Each row was made from one walk, in order. Every step used is in the known rows, and no mark comes twice. Write each row's walk.
Known rows
bituz-tosipu-ligubi-nirilil-rosi-birede: [ 79.2 -31.9  15.0  -7.6 -21.2 -21.2   4.1 -32.7   8.4  -9.1  30.0   8.0
   3.5  23.8  35.6 -21.1   6.7 -13.3  24.5  21.3   9.2 -16.4]
ginum-birede-rosi-nirilil-bituz: [ -4.2 -27.9  40.4 -24.5 -30.0 -11.1 -13.4 -11.8  -0.7  16.7  -1.7 -11.1
 -20.7  14.8 -15.7  -0.7 -38.2  -2.9  20.9   3.3  -6.0 -20.1]
ginum-mitu: [ 23.2  18.2 -12.3 -21.5  -2.0  19.9   2.2  -0.3  -9.1  -4.4  12.0 -10.4
 -11.0  34.3 -11.1 -23.2   2.6   5.4 -35.5  13.9  -4.6 -16.1]
ligubi-tosipu-bituz-nirilil-rosi: [ 18.3   4.5  33.6   6.5  -5.9  -0.5   1.6 -47.2 -23.7   2.4  -2.0 -18.9
  -6.6  31.8  -3.6  -6.3 -21.3 -34.9  21.2   6.4  22.9 -14.8]
tosipu-bituz-nirilil: [-19.3  -6.6   9.8   1.2  -3.6  21.4 -23.8 -20.7 -12.5   8.7  12.1 -35.6
 -11.3  28.4   4.6 -21.8 -19.5 -15.8  -4.9 -15.4  20.8  -7.2]
ginum-birede-rosi-nirilil: [-12.3 -15.5  26.2 -28.9 -16.3 -10.9  -6.5   4.2   0.9  16.1 -12.5   2.5
 -20.3  14.7 -25.5   3.5 -31.0   2.8   7.6  14.6 -15.5 -26.7]
mitu-ginum-birede-rosi: [ 29.5  11.1  25.4 -40.3 -22.9  -3.4  24.1 -13.2  -3.2  19.7  11.0  -1.5
 -28.2  12.5 -18.9  -4.2 -31.7 -23.4 -22.6  31.9 -19.1 -29.2]
tosipu-bituz-nirilil-rosi-birede: [-11.2 -17.1  21.9   1.4   4.0  -5.1 -26.6 -59.2  -9.3 -17.1  25.9 -23.5
 -18.3  34.1  15.2 -24.0 -10.7 -18.9  25.5  -7.4  32.6  -5.1]
ligubi-nirilil-bituz-tosipu: [ 79.0 -31.7  22.1  -0.2 -43.0  12.0  -5.4  -8.2   5.6  14.4  32.7 -18.6
   3.5  16.0  12.5 -23.7 -29.4   0.9  23.2   8.2   9.3 -13.6]
ligubi-tosipu-bituz-nirilil: [  9.6  -9.5  22.9  -5.3  -0.8  11.2  -7.2 -12.9 -20.4  13.1  -9.6 -32.3
  -3.4  38.2  -0.2 -14.8 -26.3 -22.3   9.6  -1.9  18.3 -12.3]
mitu-ginum-birede-rosi-nirilil-bituz-tosipu-ligubi: [ 30.8 -25.4  41.3 -16.3 -44.9  -7.8  11.9 -22.0  19.8  32.9  23.1   0.6
 -19.3   9.5  11.2   0.3 -22.8 -26.3  17.5  16.6 -18.5 -22.9]
nirilil-ligubi: [ 22.6   5.9   2.7  12.1 -15.6  -3.6   2.8 -13.8 -14.2 -14.2  11.2  -7.3
   2.3  17.5 -13.0  -2.1  -6.4 -21.5 -27.8  11.5  28.8  -4.0]
ligubi-tosipu: [ 47.6  -1.6   5.1 -19.5  -4.8   1.5  15.1   9.5 -17.8   7.2 -12.1  -6.9
   4.5  33.5  -6.0  -2.9 -14.6  -5.8 -11.5  30.7   8.8 -20.6]
ginum-birede: [ 11.5   2.9   5.3 -19.7  -1.2   0.3  -3.7 -10.7  -5.8  13.2 -12.4 -14.6
 -11.5  14.6 -11.1 -21.9   6.1  -3.4 -21.7  18.0 -14.2 -21.5]
mitu-ginum-birede-rosi-nirilil-bituz-tosipu: [ 30.7 -21.6  44.4 -13.8 -46.3  -1.7   7.0 -20.9  21.5  29.3  30.2   0.0
 -26.1   6.3  -9.6   0.2 -44.3 -10.4  33.1  22.8 -16.3 -25.8]
bituz-tosipu-ligubi-nirilil-rosi: [ 78.5  -7.3  14.4   3.4 -32.7  -6.7  16.1 -27.3   2.3   7.4  23.5   7.9
   7.7  11.8  20.9 -11.0   2.6 -20.9   5.1  20.0   1.5 -21.3]
birede-rosi-nirilil-bituz: [  2.8 -30.0  28.0 -16.4 -35.7   0.8 -10.4   2.0  -4.4   6.2  20.4  -8.8
 -11.6  23.5  -7.1  11.1 -52.7   1.8  17.1   1.1  18.9 -14.4]
birede-rosi-moru: [-11.1 -13.0  12.2 -23.7 -11.7  -7.5 -16.5  10.0 -16.6  -6.5  -4.9  13.2
 -26.7  38.2   4.1  -9.4 -38.2  -1.1  -4.9   7.4   6.7 -29.3]
mitu-ginum: [ 22.8  15.1  -4.9 -15.4 -12.7  17.4  29.0   2.1  -4.3   8.8  29.5   0.5
  -5.4  18.9   2.3  -0.3 -14.3 -10.7 -34.1  33.1   4.3 -12.2]
moru-rosi-nirilil: [-20.4 -17.5  -6.7 -20.7  -8.4 -18.9 -11.4  11.6   6.0   6.8 -11.2  40.5
  -6.6  13.3  -7.2  25.3 -28.4  22.0 -15.5  12.9   6.7 -26.4]
ligubi-tosipu-bituz-nirilil-rosi-moru: [-24.2  -3.7  36.7  12.0   8.3 -13.1 -10.8 -37.4 -27.9  -9.9 -21.2   4.5
 -17.4  44.0  14.5 -13.0 -19.9 -31.4  32.5  -0.3  14.6 -19.0]
moru-rosi-birede: [ 16.0 -27.7 -10.6 -40.1   1.3 -29.5 -22.6 -10.2   2.1 -10.8  -0.2  23.3
 -15.2  27.9  10.2  -2.4 -16.5  17.1 -18.7  14.9  19.0 -26.3]
tosipu-bituz: [-18.6  14.4   8.9 -13.2  -8.4  13.7 -13.7 -16.6  -9.7   7.1   4.4 -34.4
  -5.2  18.9  12.0 -19.9  -9.1  -9.2 -14.6   2.3  22.0 -18.7]

Which walk is each row?
[ 46.4 -26.2  18.6 -16.1 -27.8  -0.9   9.9  -1.1 -12.2   6.3  12.1 -18.1
  13.3  22.9  34.0 -12.6  -8.9 -21.6 -12.0  -3.3  10.5  -3.1] => tosipu-ligubi-nirilil-bituz
[ 10.0  11.4  21.2 -20.3  -5.6   3.3   2.4  -9.6 -17.5  10.6 -17.0 -28.7
   2.5  28.0   7.8 -12.9 -14.9 -16.8   0.8  15.6  19.4 -24.0] => ligubi-tosipu-bituz
[ 57.6 -20.2   7.3   6.5 -32.7  18.2 -18.7 -22.4   5.8  13.7  34.2 -25.9
  -6.4  19.9   8.2 -23.8 -13.8   2.5   7.9   9.4  17.7 -16.7] => nirilil-bituz-tosipu
[ 48.7 -21.0  18.3 -18.8 -10.8 -19.8   9.3 -21.8  -6.8 -21.3  22.7   6.9
  -0.7  24.8  13.2 -11.4 -14.0  -3.1  19.1  23.4  14.9 -11.3] => ligubi-nirilil-rosi-birede
[-13.9 -28.3   7.9 -15.5 -21.7 -19.4 -18.3  -3.6   4.2   6.3  -0.1  25.1
  -7.3  13.5   2.3  21.1 -33.9  15.9  -3.6   1.0  16.1 -18.9] => moru-rosi-nirilil-bituz
[-23.2   0.4  32.4  -2.9 -14.9 -44.2  -4.0 -15.6  -7.3  -3.6 -38.1  26.3
   3.9  12.4  -8.4  30.7 -33.0 -21.0   8.2   5.9  34.1 -24.2] => moru-rosi-nirilil-ligubi-tosipu-bituz
[ 25.9 -31.1   4.7   2.3   4.2  -6.3 -14.0 -40.7  -8.6 -21.0  31.8  -1.4
 -15.4  38.9   2.1 -13.1 -10.2  -8.3  12.7   7.2  21.3  -1.8] => bituz-nirilil-rosi-birede
[ 53.5 -17.6  16.2  20.4  -8.6  -6.6   9.7 -11.1 -24.3  -9.7  -2.9  -6.7
   3.8  37.6 -23.3   3.7 -23.5 -36.5  -4.1   7.3  24.2   2.3] => bituz-nirilil-ligubi-tosipu
[ 53.0   3.1  14.8   5.8 -13.6 -14.1  18.8  -7.2 -22.0 -10.3 -11.1  -3.4
  10.1  27.5 -16.6   5.4 -12.9 -29.7 -13.4  24.4  26.3 -10.0] => nirilil-ligubi-tosipu
[ -5.2 -17.1  13.8 -21.9 -24.0   0.7  -4.2  17.8  -2.5   7.6   9.7   6.0
 -11.3  23.3 -16.4  15.5 -46.9   8.4   3.5  12.8   9.0 -20.6] => birede-rosi-nirilil
[  5.2  -5.3  21.5  -1.1  -8.8 -18.5   8.5  -7.7 -17.6 -17.4  -2.3  30.9
  -7.3  25.1  16.3  -9.6 -17.4  -7.6  11.6  16.3  -1.2 -19.3] => ligubi-nirilil-rosi-moru
[ 18.2 -39.3   4.7  -4.7 -31.4 -19.4 -22.9 -14.2  19.6  18.5   6.0  26.2
  -2.9  12.6  23.9  11.5 -13.0   6.4   2.9  -1.9  12.3 -25.1] => moru-rosi-nirilil-bituz-tosipu-ligubi
[-16.3   6.3   6.0   5.0   1.3 -12.6  -5.5 -21.3 -17.3 -18.4  -0.8  24.1
 -16.3  28.7  11.8 -10.0  -2.3  -5.3  -3.3  17.8   7.4 -21.8] => nirilil-rosi-moru
[ -9.1  -1.5  29.9 -32.1 -22.3  -7.2  23.9   3.4   5.8  21.2   5.8  15.2
 -23.5  10.0 -20.6  13.1 -38.0 -10.6  -1.1  30.3 -22.4 -24.8] => mitu-ginum-birede-rosi-nirilil
[ 47.6   4.3  17.9  -7.5 -22.4  -6.2  21.2 -16.6 -13.1  -5.2  16.5   7.9
   3.3  11.8  -1.4  -2.3 -18.4 -11.3   0.0  23.2   6.7 -15.2] => ligubi-nirilil-rosi
[-15.1  -2.7  19.8  26.2 -11.5   6.0 -19.6 -36.7 -16.8  -9.2  12.3 -32.4
  -5.9  23.5  -6.0 -14.1 -18.2 -39.6  -6.5 -20.7  38.6   4.1] => tosipu-bituz-nirilil-ligubi
[-21.8   3.7  35.0  13.1 -12.6 -16.7   6.8  -8.7 -12.2  -5.8 -21.4  -9.0
  12.0  20.5  -5.8  12.6 -19.3 -28.1  20.9   9.4  33.3  -9.1] => rosi-nirilil-ligubi-tosipu-bituz
[ 18.6 -35.9   8.1  11.7 -29.3   7.1 -13.1  -7.6  14.2  17.1  21.4  -9.1
   5.6  20.8  28.1  -6.2  -0.2  -1.1  13.7   0.6  11.0  -9.4] => rosi-nirilil-bituz-tosipu-ligubi
[ 12.8 -13.3  15.8  -2.6 -14.3 -45.7   9.8   3.0  -6.6  -7.3 -32.4  48.0
   6.2  16.9 -22.5  39.6 -32.0 -10.1  -2.7  20.9  22.6 -20.5] => moru-rosi-nirilil-ligubi-tosipu
[ 28.3 -14.8  35.6  -3.2 -29.1 -25.4  16.3   9.0 -15.5  -6.7 -11.7  14.2
   1.5  27.9 -32.0  31.5 -51.2 -23.8  16.5  20.9  25.2 -15.9] => birede-rosi-nirilil-ligubi-tosipu
[ 17.7 -36.6   8.3  -1.4 -33.9 -13.3 -27.3 -11.7  21.4  16.1  13.2  25.0
  -9.8   9.4   3.4  11.9 -33.4  21.3  18.3   5.7  12.8 -27.6] => moru-rosi-nirilil-bituz-tosipu
[ 25.3  -2.2  22.7 -37.1 -17.5  -7.2  -6.6 -13.0  -8.8  15.6  -7.5 -13.4
 -25.5  16.8 -23.2 -13.0 -25.9  -9.9 -13.6  15.1 -11.3 -31.3] => ginum-birede-rosi
